What can hang from each mark:
pifu: teful
teful: futir pifu sonof zari
sumep: futir
futir: sumep teful
meforim: seze sonof
seze: meforim
zekel: teful
sonof: meforim teful

Every row comes from one small tree of marks. The marks that hang from a mark follow it in brackets, in alphabetical order. Every link used is in the known rows. Which tree was each row made from?
Known rows:
pifu(teful(futir sonof)): [-19 -10  12 -24   2 -10  22  13  17   3  20   5 -17  19  23 -14 -10   6
  -8  -2   7]
sonof(meforim(seze) teful(futir)): [-18  25  13  -4 -27  16  26   9  12   2  23  -4 -13  38  14 -18  18  19
  11   6  -1]
zekel(teful(pifu zari)): [ -2  -2  19  -1  -9 -23   3  -1  19  14  20   8 -26  32  24 -27 -10   5
 -12   6 -20]
futir(sumep teful(sonof)): [-29 -25  20  -2 -19 -20   3  18  -7   4  48   4 -23  34  31  -2  13  20
   5   1  -2]
pifu(teful(futir sonof zari)): [-10 -17   8 -20  13  -2  28  14  12  14  17   6  -8  22  13 -21 -10   4
 -13  -6   3]
pifu(teful(futir(sumep) sonof zari)): [-14 -21  14 -15  12   4  18  18  -1  10  18   1 -10  18  14 -16   1   4
  -6 -16   5]
pifu(teful): [-14  -9  19 -33 -12 -15   9  -4  15   0  41   7 -27  17  30  -8 -11  16
  -4  29   3]
sumep(futir): [-11 -11   8 -14 -22 -16  26   7  11  -1  36   5 -29  36  41  -4  -8  16
   9  28  -2]
meforim(sonof(teful(futir))): [ -7  -9  14  -6 -26  -7  30   4  10  -1  28  -2 -19  32  18 -13   8  18
 -13  16   0]
teful(zari): [ -6 -16   9 -11 -10  -5  23   2  10   9  39  10 -17  31  22 -14  -2  12
  -9  30  -3]
meforim(seze sonof(teful(pifu))): [ 11   5  17  15 -25 -20  12  11  16  -9  39   6 -22  32  11  -9  40  22
 -12  15 -11]
seze(meforim(sonof(teful))): [ -8 -17  -6 -13 -28 -23  19   4  20  -1  43  17 -19  39  20 -15  29  26
 -15  25   0]
sonof(meforim teful): [-28  18  10  -6 -31   3  15  -6  16   5  40   2 -24  46  31 -21   1  25
   9  22 -11]
meforim(seze sonof(teful)): [  5 -10  10   3 -26 -13  24  15  13  -6  46  10 -17  34  15  -8  38  19
 -12  24  -1]
futir(sumep teful(pifu sonof zari)): [-17 -22  24  13  -5 -24  -1  19  -9  12  37   2 -19  36  17 -13  18  18
  -5 -17 -16]
teful(futir pifu sonof(meforim) zari): [-15  12  12   6   9  -4  17  11  17  19   0  -3 -14  40  11 -27   6  12
  -8 -17  -9]
sonof(meforim(seze) teful(pifu)): [-13  34  17  10 -28  -2   5   6  17  -2  31  -1 -23  42  16 -17  28  27
   7   7 -15]
zekel(teful(futir pifu sonof zari)): [ -6  -5  12   2   4 -17  16  14  20  22  -2   7 -14  35  18 -31 -12  -2
 -14 -26 -18]
teful(pifu): [ -8   4  23  -2 -20 -21   6  -2  15   1  35   6 -32  30  30  -9   2  20
  -7  22  -9]
zekel(teful): [-15  -9  15 -17 -23 -19   8   0  21   7  31  10 -28  29  38 -18 -14   7
  -4  24  -8]
pifu(teful(futir zari)): [ -8 -12  17 -28   3   1  25   2   8  12  21   4 -14  15  14 -18 -13   5
  -9  12   3]
futir(sumep): [-16 -12  22  -6 -22  -9   6   5   4  -2  44   5 -29  26  32  -3   9  17
   5  28   2]
zekel(teful(pifu sonof zari)): [ -2  -9  12   6   0 -27   9  11  23  17  16  14 -18  38  25 -31  -6   4
 -16 -14 -20]
teful(futir pifu sonof): [ -9   3  17   4  -5 -16  21  13  18   5  12   4 -24  30  20 -14   1  14
  -9  -9  -5]

Write each row's tree:
[-23 -10  37   3 -26 -24 -12   5  -9   1  42  -2 -33  27  27  -1  14  24
   7   8 -11] -> futir(sumep teful(pifu))
[-10 -14  21  -7  -8   6  22   6  -4   8  23   2 -15  22  17 -12   5   8
  -2   9   3] -> teful(futir(sumep) zari)
[-29   2  15  -1 -10  -6   4  13  10  13   4  -7 -18  35  29 -25   2   6
   3 -18  -5] -> zekel(teful(futir(sumep) sonof(meforim)))
[-22  -4  18   5   0 -22   1   9   4  20  26  -3 -16  50  15 -23  14  22
  -5 -13 -18] -> futir(teful(pifu sonof(meforim) zari))
[ -1   1  20  -1  -3  -5  23   3  11  12  12   1 -20  27  12 -18  -4  10
 -12   4  -7] -> teful(futir pifu zari)
[ -8 -19   6  -5   3  -3  38  17  11  16  18   8  -9  33  17 -18  -2   7
 -12  -4   2] -> teful(futir sonof zari)
[-15  20  20   1 -30  -2  20   1  16   2  21   1 -26  34  22 -19  -6  19
   1   1 -13] -> sonof(teful(futir pifu))
[-18   8  21  10 -11 -24  -2  21   8   6  29  -2 -18  41  13 -11  37  25
   1  -9  -9] -> futir(teful(pifu sonof(meforim(seze))))
[-18  18  17   6  -3 -10  12   9  20  10   3  -5 -21  36  21 -19   7  19
  -3 -14  -5] -> teful(futir pifu sonof(meforim))
[-17  24  17   4 -18  -1   9  -7  16  12  27  -2 -22  46  16 -30   5  25
   1   4 -21] -> sonof(meforim teful(pifu zari))
[-12 -12  26  -2 -13 -24   6   1   0  14  37   2 -22  34  17 -14   5  18
  -7   9 -17] -> futir(teful(pifu zari))
[-27   4  13   2 -12 -33   3  14   7   9  22 -12 -25  50  34 -13   8  25
  12 -15 -17] -> sumep(futir(teful(pifu sonof(meforim))))
[-14 -20  13   1   0  -6  16  19   4  18  11   8 -10  30  22 -24  -6  -2
  -6 -20  -5] -> zekel(teful(futir(sumep) sonof zari))
[-27 -18   3  -8  -2 -19  22  16   0  19  27  -4 -12  53  27 -18   3  19
  10  -9 -12] -> sumep(futir(teful(sonof(meforim) zari)))
[-24  11   7  -5 -21   8  20  -4  12  15  35   3 -16  50  21 -29   2  21
   3  16 -13] -> sonof(meforim teful(zari))
[-16   4   8 -15   5  -8   7  18  20   1  30   5 -14  28  17 -14  24  14
  -2   5   4] -> pifu(teful(sonof(meforim(seze))))
[  4  -4  13   0 -24  -3  34  18  11  -5  29   2 -12  29   9  -8  33  17
 -13  11   4] -> meforim(seze sonof(teful(futir)))
[ -3  -3   0  -2 -28 -33   6   2  21  -3  33  13 -26  37  16 -17  31  27
 -18  12 -11] -> seze(meforim(sonof(teful(pifu))))
[-34   2  29  11 -14 -23 -15  12  -3   6  30  -9 -27  41  25 -10  23  28
   9 -16 -13] -> futir(sumep teful(pifu sonof(meforim)))
[-21 -10  21   4 -14 -32   3  12   8   8  36   5 -26  36  25 -10   7  22
  -5  -2 -13] -> futir(teful(pifu sonof))
[-11   8  28  -7 -18 -19   7   1  20   9   6  -1 -29  26  27 -22 -15   5
  -7  -1 -15] -> zekel(teful(futir pifu))
[ -7 -13  -4 -14 -25 -15  27   7  16   1  26  12 -16  33  13 -18  23  21
 -17  13   1] -> seze(meforim(sonof(teful(futir))))
[-30   3  23   5 -12 -30  -5   9  10  11  29  -6 -25  45  24 -16  14  27
   1  -8 -15] -> futir(teful(pifu sonof(meforim)))
[-17  21   8   0 -31   9  17   6  15   0  40   3 -17  45  19 -17  25  23
  11  17  -5] -> sonof(meforim(seze) teful)
[-31   3  20 -17   4   0   5  11   7   4  14  -9 -17  21  21 -15   4  12
   7 -12   7] -> pifu(teful(futir(sumep) sonof(meforim)))
[-22  -6  14   1 -13 -14   8  24   6   8  38   3 -13  41  18  -9  34  22
   4   1  -1] -> futir(teful(sonof(meforim(seze))))
[ -3   2  22  -5  -7 -11  13   1  16  17   2   2 -22  29  17 -30 -15   1
 -14  -6 -15] -> zekel(teful(futir pifu zari))
[-23   4  10  -8  -6  -4  25  11  16  11  13  -1 -16  37  24 -18   4  14
   1  -2   3] -> teful(futir sonof(meforim))
[ -8 -23   2  -7  -1 -17  19  14  20  19  26  18 -14  40  27 -28 -12  -1
 -14  -1 -12] -> zekel(teful(sonof zari))
[-33  -9   7  -9 -14 -23  14  17   3  11  32  -7 -20  50  37 -10   2  23
  16  -3  -9] -> sumep(futir(teful(sonof(meforim))))
